What can hang from each mark
j_595: j_587 j_726
j_726: j_427 j_595 j_706 j_895
j_706: j_587
j_303: j_726
j_587: j_427 j_595 j_706 j_895
j_895: j_587
j_427: j_587

Every row comes from one small tree of marks. The marks that hang from a mark follow it in brackets, in the order of their numbers. Every link used is in the known rows. Which tree was each row made from?
Known rows
j_595(j_587(j_427 j_706 j_895) j_726): [-0.50,  1.25, -1.16,  6.53, -3.22,  0.54,  3.30,  0.59,  2.95,  1.75,
 -5.06, -0.99, -3.00, -3.26,  1.23,  2.98, -1.88,  2.39]
j_587(j_427 j_595(j_726) j_706 j_895): [-1.16,  0.09,  0.65,  7.15, -3.66,  0.09,  3.91,  3.38,  1.41,  1.55,
 -7.75,  0.48, -2.36, -3.83,  2.21,  2.34, -3.99,  1.86]
j_587(j_706): [-3.14,  2.49,  0.87,  2.00, -1.99, -3.21,  0.12, -1.40, -1.26, -0.32,
 -0.28, -0.58, -5.52, -3.97,  5.69, -0.32, -1.89, -0.02]
j_895(j_587(j_427 j_595 j_706)): [-2.27,  3.36,  0.81,  1.89, -4.33, -2.94, -0.34,  1.78,  2.79, -0.06,
 -3.05,  0.89, -0.81, -0.65,  5.16,  2.44, -2.62,  2.72]
j_726(j_427 j_595(j_587(j_895)) j_706): [ 1.45,  0.98,  4.76, -3.01, -1.70, -1.93,  7.08, -2.70, -3.32, -1.42,
  1.46, -1.87,  1.37, -1.85,  0.18, -1.65, -3.04,  0.74]
j_895(j_587(j_595 j_706)): [-2.99,  4.42,  1.11,  0.93, -3.50, -4.70, -1.04, -0.20,  2.25, -1.12,
 -2.00, -0.74, -1.94, -1.37,  5.32,  2.03, -0.81,  2.60]
j_427(j_587(j_595(j_726) j_706)): [-2.36,  3.20, -0.15,  4.99, -5.05, -1.77,  1.17,  1.28,  2.67, -0.73,
 -0.88,  1.14, -2.99, -2.91,  4.65,  1.30,  0.99,  1.21]
j_303(j_726(j_895)): [-2.25, -0.68,  0.57,  0.22, -0.35, -2.38,  1.32, -5.28, -0.71,  3.57,
  2.07, -3.00, -1.75, -1.55,  1.67, -4.66, -1.67, -0.35]
j_895(j_587): [-3.34,  4.43,  0.41,  1.52, -1.72, -2.14, -1.02, -4.94,  0.97,  0.21,
  3.19, -2.77, -2.76, -2.39,  2.71, -3.00, -1.17,  1.57]
j_595(j_587): [-0.51,  4.20,  1.09,  2.99, -1.91, -0.90,  1.94, -3.94,  3.75,  2.40,
  2.31, -0.84, -0.49, -4.13,  2.00, -0.45,  0.93,  1.45]
j_427(j_587(j_595(j_726(j_706 j_895)))): [-1.22,  0.77,  1.85,  1.40, -3.21, -0.22,  4.73, -1.62,  0.90, -0.76,
  1.83, -0.93,  1.13,  0.75,  1.30, -4.19,  1.74, -0.37]
j_427(j_587(j_595(j_726(j_706)) j_895)): [-1.37,  1.06,  1.15,  5.84, -3.32, -0.66,  6.46,  0.89,  1.21, -0.25,
 -1.60,  0.42, -1.02, -2.97,  0.42, -2.27, -0.16,  0.48]
j_595(j_726(j_427)): [-3.96,  2.99,  2.17,  1.96, -1.38,  2.37,  2.17, -4.62, -1.12,  2.00,
  4.56, -4.32, -3.93, -3.81,  1.81, -4.65, -3.86, -1.38]
j_595(j_587(j_706) j_726(j_895)): [-1.03,  2.03, -0.09,  1.04, -2.22, -0.71,  0.90, -4.14,  1.99,  0.14,
 -0.53, -4.04, -1.89, -0.44,  2.06,  0.82,  1.43,  1.53]
j_587(j_427 j_706): [-2.33,  1.45,  0.38,  2.90, -3.17, -1.64,  0.74,  0.54, -0.62,  0.86,
 -1.45,  0.80, -4.46, -3.22,  5.81, -0.15, -3.77, -0.05]
j_726(j_427(j_587) j_706 j_895): [-1.05,  0.88,  2.44, -2.91, -3.34, -1.30,  4.58, -3.03, -6.41, -1.95,
  7.38,  0.18, -1.19,  1.44,  3.29, -5.96, -1.89, -3.79]
j_706(j_587(j_427 j_595(j_726) j_895)): [ 0.18, -1.06,  3.72,  7.49, -2.99, -0.37,  3.29,  2.37,  0.93,  3.93,
 -6.32,  1.95,  2.24, -3.87, -1.44, -3.79, -4.90,  1.14]
j_895(j_587(j_595(j_726(j_427)) j_706)): [-4.70,  4.91,  1.98, -0.26, -3.59, -1.02, -0.09, -1.23,  1.41, -0.65,
  0.41, -4.18, -2.96, -0.70,  3.92,  0.63, -2.95,  1.48]
j_595(j_587 j_726(j_706)): [-3.29,  3.58,  1.68,  1.58, -0.30,  1.24,  3.45, -4.40,  5.71,  1.80,
  2.26, -5.65, -1.95, -2.88,  0.63, -2.93,  1.55,  0.83]

Write each row's tree
[ 0.69,  1.42, -0.08,  5.74, -5.78, -4.89,  3.58,  3.70, -1.72, -1.67,
 -4.02,  5.36, -2.22, -3.54,  4.31,  3.16, -0.76,  1.27]  j_427(j_587(j_595 j_706 j_895))
[-3.29,  2.11,  3.02, -5.59, -1.22, -1.58,  2.25, -5.64, -4.68, -1.73,
  6.15, -4.71, -1.09,  2.75,  2.19, -6.03, -3.36, -1.88]  j_726(j_427 j_706 j_895(j_587))
[-3.38,  3.05, -0.50,  1.33, -3.43, -2.69, -1.71, -0.79,  0.47, -0.54,
 -0.43, -0.88, -4.07, -0.93,  5.48,  0.03, -3.08,  1.55]  j_895(j_587(j_427 j_706))
[ 1.16,  0.04,  4.79,  5.06, -2.41, -4.47,  2.94,  1.50, -1.60,  2.07,
 -4.96,  3.48,  2.11, -4.73, -0.11, -3.39, -3.56,  0.78]  j_706(j_587(j_595 j_895))
[ 2.84,  1.29,  4.26, -4.85, -2.68, -1.32,  3.51, -5.81, -3.83, -0.86,
  4.77, -1.91,  3.83,  0.58,  0.57, -1.73, -1.44,  0.70]  j_726(j_427 j_595(j_587) j_895)
[ 0.14,  1.71,  0.54,  4.12, -4.76, -1.49,  4.61, -1.02, -5.85, -0.70,
  3.72,  3.25, -2.79, -3.71,  2.10, -2.63, -3.63, -1.62]  j_726(j_427(j_587(j_895)))
[-0.05,  1.31,  3.08,  2.07, -4.50, -1.98,  7.53,  2.13, -3.44, -0.99,
  1.51,  3.41,  0.00, -2.06,  2.32, -2.00, -3.08, -1.62]  j_726(j_427(j_587(j_595 j_895)) j_706)
[-3.56,  0.59,  3.48, -2.75, -0.25,  2.03,  4.43, -5.37, -3.69,  0.21,
  4.90, -6.30, -2.44,  0.25,  1.00, -7.09, -3.37, -2.93]  j_595(j_726(j_427 j_706 j_895))
[-0.17, -0.61,  7.92, -4.39, -1.92, -2.96,  4.01, -0.38, -4.76,  0.50,
  1.51,  0.35,  3.83,  1.19,  1.28, -7.38, -4.27, -3.06]  j_726(j_427 j_706(j_587(j_595)) j_895)
[-2.08,  1.55, -0.76,  4.18, -4.81, -0.99,  3.19,  0.14, -4.82, -1.95,
  1.00,  0.37, -6.32, -2.93,  3.16, -0.66, -3.38, -0.75]  j_595(j_726(j_427(j_587(j_706 j_895))))
[ 0.63, -1.91,  2.88, -4.75, -0.68, -1.91,  4.48, -3.76,  2.08,  2.42,
  0.99, -3.28,  3.79,  2.55,  0.14, -3.14, -0.89,  1.54]  j_303(j_726(j_595(j_587(j_427)) j_706 j_895))
[-3.73,  0.06,  6.86, -2.99, -0.70, -3.94,  3.13,  0.71,  0.38,  4.01,
  1.26, -1.09,  1.12, -1.27,  2.06, -7.13, -4.85, -2.17]  j_303(j_726(j_427 j_706(j_587(j_595))))
[-4.17,  0.87, -0.94, -2.68, -1.52, -5.40, -2.24, -4.27, -0.46,  0.25,
  0.59, -4.38, -3.90,  1.80,  3.99, -1.58, -1.16,  1.45]  j_303(j_726(j_895(j_587(j_706))))
[-0.43,  0.98,  1.69,  4.73, -3.31, -4.09,  3.64,  2.46, -1.18, -0.09,
 -6.30,  2.19, -2.43, -4.63,  3.79,  2.90, -2.70,  1.40]  j_587(j_595 j_706 j_895)
[-0.39,  2.47, -0.10,  6.70, -1.50,  0.93,  3.82, -3.62,  3.28,  2.46,
 -1.50, -2.85, -1.54, -4.93, -1.45, -0.28,  0.06,  2.58]  j_595(j_587(j_895) j_726)
[-0.59,  0.94,  1.66, -5.04, -2.39, -5.76, -1.79, -4.75, -4.77, -4.76,
  0.38, -3.38, -0.92,  2.27,  3.80, -1.11, -1.17,  2.85]  j_726(j_595 j_895(j_587(j_706)))
[-0.74,  1.34, -0.05,  2.74, -5.06, -2.04,  1.54,  0.07, -0.18, -1.61,
 -0.92,  0.75, -1.07,  0.14,  3.55,  0.42,  1.37,  0.65]  j_427(j_587(j_595(j_726(j_895)) j_706))
[-3.58, -1.22,  1.92, -2.36,  0.83, -2.70,  3.12, -4.72, -0.51,  2.49,
  2.28, -4.64, -2.18, -0.11,  1.99, -6.31, -1.51, -1.55]  j_303(j_726(j_706 j_895))
[-2.68,  1.20,  1.01,  2.75, -2.88,  0.91,  6.08, -1.40, -3.96, -1.12,
  3.65, -1.43, -4.30, -2.37,  0.93, -5.11, -2.96, -2.10]  j_595(j_726(j_427(j_587(j_895)) j_706))
[-1.15,  0.73,  3.51, -6.58, -0.58, -3.94,  1.23, -6.39, -3.77, -3.88,
  3.27, -5.17,  1.31,  2.77,  1.39, -5.73, -0.77,  1.45]  j_726(j_595 j_706 j_895(j_587))
[ 0.10, -0.04,  1.23,  5.89, -4.25, -2.42,  4.29,  4.40, -0.75,  1.10,
 -7.37,  3.80, -1.39, -3.79,  3.83,  3.29, -4.66,  1.39]  j_587(j_427 j_595 j_706 j_895)
